Each row was made from one small tree. Brackets hold a mark, then the marks that hang from it, in alphabetical order. Every link used is in the known rows. Write each row's tree.
Known rows:
{Z S}: [ 29 -12   4  26   5  36  26  32 -17 -12  18   6  -2 -10 -24 -38  -3  -5
   2  18  19  22]
{J {D {R F}} K L}: [  3 -30  29  47  46  21   2  39 -28  69  23   2 -80 -20  -9  -8 -22   2
  -8  20   0  42]
{S {L J} Y Z}: [ -6  26   1  15   3  21  -8  35 -13 -23 -17  25 -27 -24 -41 -51 -26  -3
 -12  -6  15 -43]
{L S}: [ 54   4  27  -5 -21  -5  41  19 -12  -6  21 -15 -22 -11 -21  -8  13 -23
  26   8 -15  34]
{S {L J} Z}: [ 17  30   6  17  -3   9   8  24 -19 -18 -21   8 -28 -20 -27 -52  -4   7
  -5  -4  19 -26]
{D R}: [ 40   4  27  25 -10  12  -1  43 -15  -2  11 -10 -29 -27 -27 -39  -1 -20
   0   4  11  12]
{K {J D L}}: [ 18 -22  26  15  11  14  39  43 -13  22  21 -22 -36   5  -3 -36 -10   6
 -15 -34 -13  20]
{J K L}: [ 12 -26  29  39  41  52  33  32 -22  53  19  -3 -67  -3 -22 -23  -3  20
   0  25   0  37]
{K {J D {L {S Z}}}}: [ 26  -7  21   3   9   0  36  42 -16  21  14 -15 -38  18   0 -15   0  -8
 -11 -31 -14  22]
{J K {L {S Y Z}}}: [ 12  -8  20  20  41  37  21  35 -23  48   9  14 -68  12 -26   8  -1  -5
   2  27  -4  32]
{Z {S {L {J D K}} Y}}: [  3  -8   1  24  21  37  12  40 -16 -14  15  15 -14 -15 -28 -41 -26   2
  -6  16  21   3]
{L J S}: [ 76  20  32 -21 -35 -17  39  13   8 -20  23 -22  -5  -3 -22  16  17 -26
  38  14 -11  25]
{F R}: [ 27   5  22   3 -16  35  28  30 -29  -5  26 -22 -38 -22  -1 -46 -24 -17
  21 -16  -5 -10]
{K {J {D R} {L {S Y Z}}}}: [ 22  -2  22   5  12   0  14  55 -15  19  12 -11 -40  15  -7 -10  -7 -21
 -19 -32  -9  15]
{S {L {J D K}} Y Z}: [-16  18   1  17  20  18 -12  34 -19  -7 -14  28 -46 -22 -29 -48 -31   0
 -11   0  11 -34]
{R D}: [ 30 -14  14  34  -2   4  26  13   1  -2  25   6 -18 -28 -10 -46 -18  25
  27  16  -5  10]
{L {J D K} {S Y Z}}: [ 40  21  16 -21  -1 -19   6  21  -2   1  11  11 -35   6 -13  24  -4 -35
  26  22 -11  10]
{K {J {D R}}}: [ 26 -10  22  12  -1   0  23  47 -10  -3  16 -25 -23  -6  -3 -46  -4 -12
 -13 -34  -9  13]
{W {J {D R} K L}}: [  3 -53   7  27  34  25 -11  35 -31  33   5 -25 -64  -8  10   1  -1   7
  -1   0 -14  23]
{Z {S {L J} Y}}: [ 10  -3   1  22   9  40  14  40 -12 -26  13  13  -1 -17 -37 -43 -22   0
  -6  12  24  -3]
{Z {S {L {J {D R}}} Y}}: [ 11   0   4  22   9  28   0  47 -16 -21  13  13  -9 -18 -30 -41 -27  -7
 -10   9  26  -3]
{S L Y Z}: [-21  15  -3  26  12  30  -7  39 -27 -14 -19  30 -38 -30 -41 -68 -29  -2
 -20 -11  13 -36]

Which tree is each row?
[  8  -5   2  20   9  31  11  40 -15 -21  15  14  -6 -18 -29 -43 -28  -1
  -6   9  21  -3]  {Z {S {L {J D}} Y}}
[ -9  23   2  11   3   9 -13  34 -18 -16 -14  26 -35 -26 -30 -51 -34  -4
 -12 -10  11 -42]  {S {L {J D}} Y Z}
[  6 -34  31  32  43  26  25  31 -32  67  26   0 -84  -6   0 -23 -20  18
   0  17  -9  39]  {J D K L}
[ 19  -6   6  25  17  29  23  32 -21 -11  13   3 -15 -12 -18 -42 -10   9
  -1  18  23  14]  {Z {S {L {J D K}}}}
[ 31  17  11  -7 -12   0  14  28 -14 -10   4  15 -25  -6 -30  -4   0 -37
  14   6  -9   8]  {L {S Y Z}}
[ -6  27   4  13   4   6 -23  41 -18 -16 -16  26 -38 -26 -31 -48 -34 -11
 -16 -10  17 -42]  {S {L {J {D R}}} Y Z}
[  8 -51   5  22  32  12  -5  28 -27  32   8 -24 -58 -10   7  27   4  -6
   5   4 -21  36]  {W {J {D {R F}} K {L S}}}
[ 19 -14  18  20   0   0  23  43  -4  -1  17 -23 -17 -14  -8 -40  -7 -14
 -13 -33 -10  17]  {K {J {D {R F}}}}
[  4  22   4  28  17   3  -6  26 -22   0 -19  12 -43 -26 -21 -41 -11   1
 -10   5  18 -14]  {S {L {J {D {R F}} K}} Z}
[ 34 -10  26   8   5  20  50  43  -6  11  18 -26 -23  15 -17 -16  10  -3
  -8 -26 -12  28]  {K {J {L S}}}
[ 13  -6  25  17  43   6 -11  47 -34  62  12  16 -90   9  -6  13 -16 -21
  -5  19  -1  32]  {J {D R} K {L {S Y Z}}}
[-12  22   3  19  21  15 -23  41 -20  -6 -16  27 -48 -22 -30 -45 -31  -7
 -15   0  17 -36]  {S {L {J {D R} K}} Y Z}
[ 20  -6  24   2   9  -6  11  33 -30  42  18  14 -64  -1  -6   1 -24 -16
   2  -2 -12  19]  {J D {L {S Y Z}}}
[ 26   2  22  10   7  20  19  35 -20  28  10  11 -47   2 -29   2  -7 -14
   2   7  -4  17]  {J {L {S Y Z}}}
[ 34  -9  30   6   7  -3  27  51 -14  21  20 -25 -39  13  -2 -13   0 -14
 -13 -31 -11  28]  {K {J {D R} {L S}}}
[  4   3  19  15  -6  26  14  35  -5 -23  10   0 -22 -38 -43 -55 -30   7
  -1  -6   4 -22]  {S {L J} Y}
[ 27   4  27   6   9 -12 -12  47 -32  43  13  13 -69  -1  -8   8 -22 -29
  -5  -1  -1  17]  {J {D R} {L {S Y Z}}}
[ 18 -14  25  14  40   6  20  28 -36  64  14   9 -86  11   4   7  -7  -3
   6  20 -11  43]  {J D K {L {S Z}}}
[  8 -53   6  16  10  17   5  25 -28  19   9 -26 -46 -15  10  -7  -6  10
   4 -15 -22  13]  {W {J D L}}
[ 22  -4  18   7  10  22  37  46  -7   9  10 -12 -25  18 -21 -14   4 -10
 -13 -27 -10  15]  {K {J {L {S Y Z}}}}
[ 60  10  32  -8  -8 -27  17  18   2   6  26 -17 -30  -9 -10  30   7 -33
  32  26 -11  39]  {L {J {D {R F}} K} S}
[ 67  13  31 -14 -12  -6  39  13   6  -5  23 -20 -21   4 -20  21  21 -20
  38  29 -11  36]  {L {J K} S}
[  5  -6   1  26  20  46  15  40 -13 -19  13  13  -8 -13 -36 -41 -21   3
  -6  19  24   2]  {Z {S {L {J K}} Y}}
[ 15 -47   9  14  30  12  -6  33 -31  32   7 -27 -64   0  12  21   7  -4
   6   2 -19  32]  {W {J {D R} K {L S}}}
[ 53   8  31   1 -24 -14   7  25  -1  -5  21 -16 -22 -21 -10 -19  -9 -14
  17   4   1   5]  {L {J {D R}}}
